What can hang from each mark
K72: K81 K822
K536: K81 K632
K81: K200 K863
K863: K81 K632
K671: K822
K632: K359 K536
K359: K632
K822: K72 K671

Each row was made from one small tree. Brackets hold a mark, then the marks that hang from it, in the order of their numbers. Every link used is in the known rows. Write each row's tree.
Known rows
[K81 K863]: [ -2.4  12.3   7.6   7.6   3.3   2.5  -3.8  21.6  -6.0  12.2  -2.6  -3.9
  -4.1   2.6   3.3 -16.1   6.5   7.3 -23.2   0.8  -5.9  -2.9]
[K536 [K81 K863]]: [ -0.3   8.4  12.3   8.5   9.8   8.3  -2.1  16.8  13.9   6.4  -4.5  -4.0
  -2.4   8.4   9.1 -30.4  -2.1 -11.7  -6.7   6.1  -2.3 -15.0]
[K72 K822]: [  0.5   2.5  -4.7  -7.0  14.1   6.1  -6.1   4.8   1.4  -5.8   5.5   4.1
   9.5  -3.7 -14.1   3.9  -2.1   0.8  16.8  -4.1  14.4  12.9]
[K632 K359]: [  3.4   3.1  -1.0  10.2  13.8   4.2   9.3  -2.8   4.0   3.0 -10.4  -6.4
  -5.7   4.7  -9.2   5.4   3.7   5.5   1.2 -10.2   2.4  -8.0]
[K822 [K72 [K81 K200 [K863 K632]]] K671]: [ -1.3  39.0   9.6   7.3  44.7   7.8 -20.9  62.3   8.2  18.5  -4.5   6.4
  17.1  -7.5 -23.2  -1.9   6.6  25.1 -51.2 -36.8  11.3   3.5]
[K632 K359 [K536 K81]]: [  4.9  -4.6   3.7  20.4  35.5  12.7  22.4 -12.3  24.4   0.9 -13.7  -9.9
  -9.3  13.5  -7.9 -16.7   0.0  -6.4  31.7  -6.2   5.7 -30.0]
[K359 [K632 [K536 K81]]]: [  6.0  -8.9  -1.2  22.1  31.0  10.3  20.4 -14.3  30.4  17.8  -5.7  -6.9
 -12.4   9.5  -1.1 -26.6  -3.0  -8.2  35.8  -1.8   4.6 -30.0]
[K72 K81 [K822 K671]]: [  0.1  21.3  -1.2 -15.1  27.3  10.2 -22.7  16.0  -0.7   8.3   4.9  13.8
  14.6 -12.5 -23.7  11.8  -0.7  -0.8  -2.4 -24.6  26.9  24.0]
[K359 [K632 K536]]: [  4.7  -4.8  -5.8  21.8  23.7   5.3  19.5  -9.6  12.0  22.3  -4.0  -8.1
 -14.5   4.5  -7.1 -12.4   4.6  12.9  19.1  -8.2   1.3 -17.3]
[K536 K81 [K632 K359]]: [  3.5  -1.1   9.9  20.1  35.1   9.9  18.6  -4.7  21.6 -11.3 -18.0 -11.4
  -9.2  10.4 -10.4  -7.3  -3.2  -5.7  24.1 -11.2   4.2 -34.5]
[K671 [K822 [K72 [K81 K200 [K863 [K632 K359]]]]]]: [  1.3  31.6   9.9  15.7  53.5   6.4 -14.1  63.1   6.1  28.3 -22.4   2.4
  17.5  -0.2 -27.7   0.9  11.7  41.9 -58.4 -47.4   0.8 -12.9]
[K822 [K72 K81] K671]: [ -0.7   8.1   6.7 -15.0  27.0   4.7 -25.2  31.5 -12.8  22.4   1.0  18.7
  22.5 -11.4 -19.7  10.9   2.7  13.8 -18.7 -32.7  14.7  15.5]
[K81 K200 [K863 K632]]: [  0.0  31.2   3.5  23.5  17.0   3.5   3.8  30.9  22.4  -4.2  -5.1 -12.3
  -6.3   3.9  -3.1 -13.4   3.7  11.1 -31.8  -3.2  -3.7 -13.1]
[K359 [K632 [K536 [K81 K863]]]]: [  2.7   2.9   6.0  30.2  34.4  13.7  17.0   6.5  25.3  30.0  -8.2 -11.7
 -17.1  12.5   2.7 -43.2   3.3   0.0  11.7  -1.5  -1.2 -32.3]
[K81 [K863 [K632 K536]]]: [ -2.7  11.0   9.1  29.1  32.3   6.7  16.1  18.8  -2.2   2.0  -7.1 -13.7
 -16.9   7.0 -10.2 -22.0   9.3  28.9  -8.7  -7.0  -8.4 -21.3]
[K671 K822]: [ -2.4  -6.9   0.5  -9.8  16.0   4.5  -6.9   1.9 -15.2  12.4  -3.6   7.9
   9.1  -3.6 -12.3   7.1   4.4  12.8 -15.3 -15.6   4.5   0.0]
[K863 [K81 K200] [K632 K536]]: [  6.8   8.7  -2.2  28.2  35.5   9.1  23.9   6.0  42.6 -20.6  -0.9 -11.3
  -7.7   8.1  -7.4 -19.2 -10.0  -8.9  15.4   0.5   7.4 -27.6]
[K632 K359 K536]: [  3.8  -0.7  -1.2  20.2  28.0   7.2  20.8  -6.9   4.2   6.5 -11.7 -10.3
 -10.8   7.7 -13.5  -3.0   7.9  14.5  14.5 -11.9   1.9 -19.0]
[K359 [K632 [K536 [K81 K200]]]]: [  8.2   9.0  -9.0  26.2  31.4   9.9  18.4  -7.2  56.1  14.7  -5.2  -9.5
  -6.8  11.3  -0.1 -25.1  -5.2 -16.4  25.7  -1.1   7.6 -32.4]
[K359 [K632 [K536 [K81 K200 K863]]]]: [  6.9  21.5  -2.1  34.3  35.3  13.9  16.5  15.6  50.9  26.8  -6.8 -13.5
 -11.7  13.3   4.1 -41.5   1.2  -8.7   2.4  -0.2   1.4 -35.6]
[K72 [K81 K863] [K822 K671]]: [ -1.5  33.5   6.1  -8.5  30.4  12.9 -26.0  37.5  -5.4  20.1   2.3  10.1
  10.6 -10.1 -21.0  -4.7   5.9   6.9 -24.7 -23.7  20.9  20.5]

Write each row's tree
[  3.9  29.5   6.9  33.1  38.1  12.2  15.3  22.1  43.2  -5.1 -18.8 -17.9
 -10.5  14.8  -5.9 -22.2   0.0  -3.6 -13.6  -8.2   2.1 -33.4] => [K536 [K81 K200 [K863 [K632 K359]]]]
[  0.6  51.9  -2.2  -4.2  31.2  13.9 -27.7  45.2  19.7  17.9   3.4   6.7
  15.5  -9.3 -18.4  -3.7   4.9  -1.2 -34.2 -21.5  24.2  17.9] => [K72 [K81 K200 K863] [K822 K671]]
[  5.9  25.8   2.5  32.9  38.9  15.5  17.2  17.4  44.0  10.6 -15.2 -15.2
  -8.9  16.4  -2.6 -31.9   4.4  -7.6  -0.9  -4.6   2.9 -36.3] => [K632 K359 [K536 [K81 K200 K863]]]
[  9.0  14.1  -0.8  29.0  33.8  10.1  21.9   6.9  45.0 -20.8 -10.9 -13.3
  -8.1  10.1 -10.6  -5.3  -9.6 -12.2   3.5  -7.8  11.5 -24.9] => [K863 [K81 K200] [K632 K359]]
[  7.6  13.0  -5.4  24.5  35.7  11.9  21.1  -4.2  49.7  -1.0 -12.7 -10.7
  -4.6  13.5  -6.0 -15.4  -2.0 -14.7  21.4  -5.4   8.6 -33.9] => [K632 K359 [K536 [K81 K200]]]
[  6.9  17.6   1.3  24.5  36.5   9.9  17.0   3.1  47.3 -13.0 -17.0 -12.8
  -3.3  10.6  -9.0  -6.7  -4.4 -13.9  14.6  -8.3   7.2 -36.6] => [K536 [K81 K200] [K632 K359]]
[  2.6  54.4   1.8  16.6  59.2  17.8  -9.4  43.5  25.3   8.6 -12.5  -4.8
   2.6  -3.9 -36.6   3.2   7.7  15.9 -31.8 -38.4  26.3   2.4] => [K72 [K81 K200 [K863 [K632 K359]]] [K822 K671]]
[ -4.2  20.0  17.0   3.3  43.5   7.5 -19.5  54.5 -17.5  22.1  -5.6   7.9
  11.1  -8.2 -25.2  -3.5   8.3  33.5 -40.7 -38.9   7.7   5.5] => [K822 [K72 [K81 [K863 K632]]] K671]
[  4.8  51.6   1.2  26.3  39.8   7.9  -5.8  46.7  33.5   2.8 -16.1 -10.7
   0.9   2.7 -19.2  -5.8   4.9  13.9 -26.5 -23.7   6.3  -3.7] => [K72 [K81 K200 [K863 [K632 K359]]] K822]
[  1.6  27.5   8.6  23.4  25.8   9.8   4.3  28.4  37.6  -5.0  -8.0 -10.3
  -2.5   8.5   2.8 -28.7  -3.1 -12.3  -9.8   2.4  -1.8 -32.1] => [K536 [K81 K200 K863] K632]
[  1.7  40.6   9.5  17.9  57.4  11.1 -11.5  59.1  11.9  21.0 -15.3  -0.4
  10.8  -2.6 -32.0   3.6  10.0  30.6 -48.7 -47.3  13.6  -5.5] => [K822 [K72 [K81 K200 [K863 [K632 K359]]]] K671]
[  5.0  10.2  -5.0  14.9  22.6   8.6  11.8  -0.9  45.5  -4.1  -1.1  -4.6
   1.7   9.4   2.8 -21.0  -6.0 -19.7  19.9   5.2   5.1 -25.7] => [K632 [K536 [K81 K200]]]
[  6.9  13.4  -1.3  36.3  50.2  12.5  30.7  -1.9  50.7 -12.8 -17.0 -16.9
 -11.2  14.1 -14.3 -14.8  -2.5  -1.8  23.6 -11.3   7.3 -41.7] => [K863 [K632 K359 [K536 [K81 K200]]]]
[  0.4  29.3   5.6  -5.1  26.0   1.2 -33.1  65.2   0.0  38.1  -6.6  14.9
  29.7  -5.8  -9.8  -5.4   9.2  24.3 -60.9 -29.8  -2.1   3.2] => [K671 [K822 [K72 [K81 K200 K863]]]]
[  6.2  12.7  -1.2  18.4  20.6   5.6  12.6   9.5  41.8 -23.1   0.2  -8.0
  -3.0   5.7  -2.2 -11.0 -13.7 -17.2   1.1   2.0   8.3 -16.1] => [K863 [K81 K200] K632]
[ -5.1  11.9  17.6   2.0  39.9   2.4 -22.6  58.5 -22.8  28.9 -11.7  11.0
  18.1  -5.0 -19.8  -5.3   9.8  45.3 -50.9 -38.9  -6.7  -1.3] => [K671 [K822 [K72 [K81 [K863 K632]]]]]
[ -0.9  -1.4   6.6 -16.9  22.7  -1.2 -27.6  34.6 -19.9  29.3  -5.1  21.5
  29.5  -9.1 -15.1   8.7   3.9  25.0 -28.8 -33.1   0.1   9.7] => [K671 [K822 [K72 K81]]]
[  2.1  25.9  -2.0 -11.8  26.7   3.5 -26.1  39.6  12.0  19.0   2.8  16.6
  27.4 -10.8 -17.9  13.0   0.6   5.0 -27.7 -31.6  17.1  13.3] => [K822 [K72 [K81 K200]] K671]
[  3.5  -4.0   6.9  31.2  50.0  12.4  30.1 -10.9  25.2 -10.9 -17.3 -14.9
 -16.5  14.4 -15.8 -15.5  -0.6   7.1  31.8 -13.1   4.9 -39.0] => [K863 [K632 K359 [K536 K81]]]
[ -2.3  10.5  13.8  -9.3  25.7   2.0 -31.2  56.6 -25.2  40.8  -6.9  16.7
  24.9  -6.5 -11.0  -7.2  10.9  32.5 -51.4 -32.3  -5.7   6.2] => [K671 [K822 [K72 [K81 K863]]]]
[  1.7  12.6  16.2  27.9  38.6  12.9  15.1  16.9  17.7   1.1 -19.8 -16.3
 -13.4  13.6  -6.7 -23.4   3.2   1.2   1.2  -9.0  -1.8 -37.0] => [K536 [K81 K863] [K632 K359]]
[  4.7  14.9   1.2  15.2  22.6   5.0   7.2   7.4  43.3 -16.7  -5.4  -6.9
   1.8   5.4   0.2 -12.1  -9.0 -19.3  13.2   1.7   4.0 -28.7] => [K536 [K81 K200] K632]
[  0.1  30.4   5.0   0.8  11.3   3.7 -23.1  40.2   2.8  14.5  -0.8   3.3
   8.1  -3.1  -3.3 -13.5   3.4   4.6 -18.9  -8.0   1.3  14.1] => [K72 [K81 K863] K822]
[  2.6  30.8   1.5  43.0  44.9  10.5  24.7  23.3  26.7   2.4 -17.4 -21.8
 -18.1  11.2 -17.5 -16.0  11.8  25.6 -17.6 -15.1  -1.5 -31.5] => [K81 K200 [K863 [K632 K359 K536]]]
[  0.6  27.9   1.3  33.7  32.4   6.6  14.9  27.3  22.1   0.2  -6.5 -15.3
 -11.7   6.2  -8.3 -21.2   8.1  19.9 -18.3  -5.0  -4.9 -24.2] => [K81 K200 [K863 [K632 K536]]]
[ -0.9  27.2   8.4  17.0  55.0   5.1 -12.1  62.2   3.6  29.8 -11.0   6.0
  17.2  -1.9 -22.8 -12.1  13.0  45.9 -47.2 -38.6  -5.4 -14.9] => [K671 [K822 [K72 [K81 K200 [K863 [K632 K536]]]]]]
[  1.4  27.5   7.4  23.1  24.9   7.6   5.2  25.4  39.7  -8.1  -7.0 -11.1
  -4.3  10.5   2.3 -27.7  -4.8  -8.2 -15.4   1.0  -0.7 -26.3] => [K536 [K81 K200 [K863 K632]]]
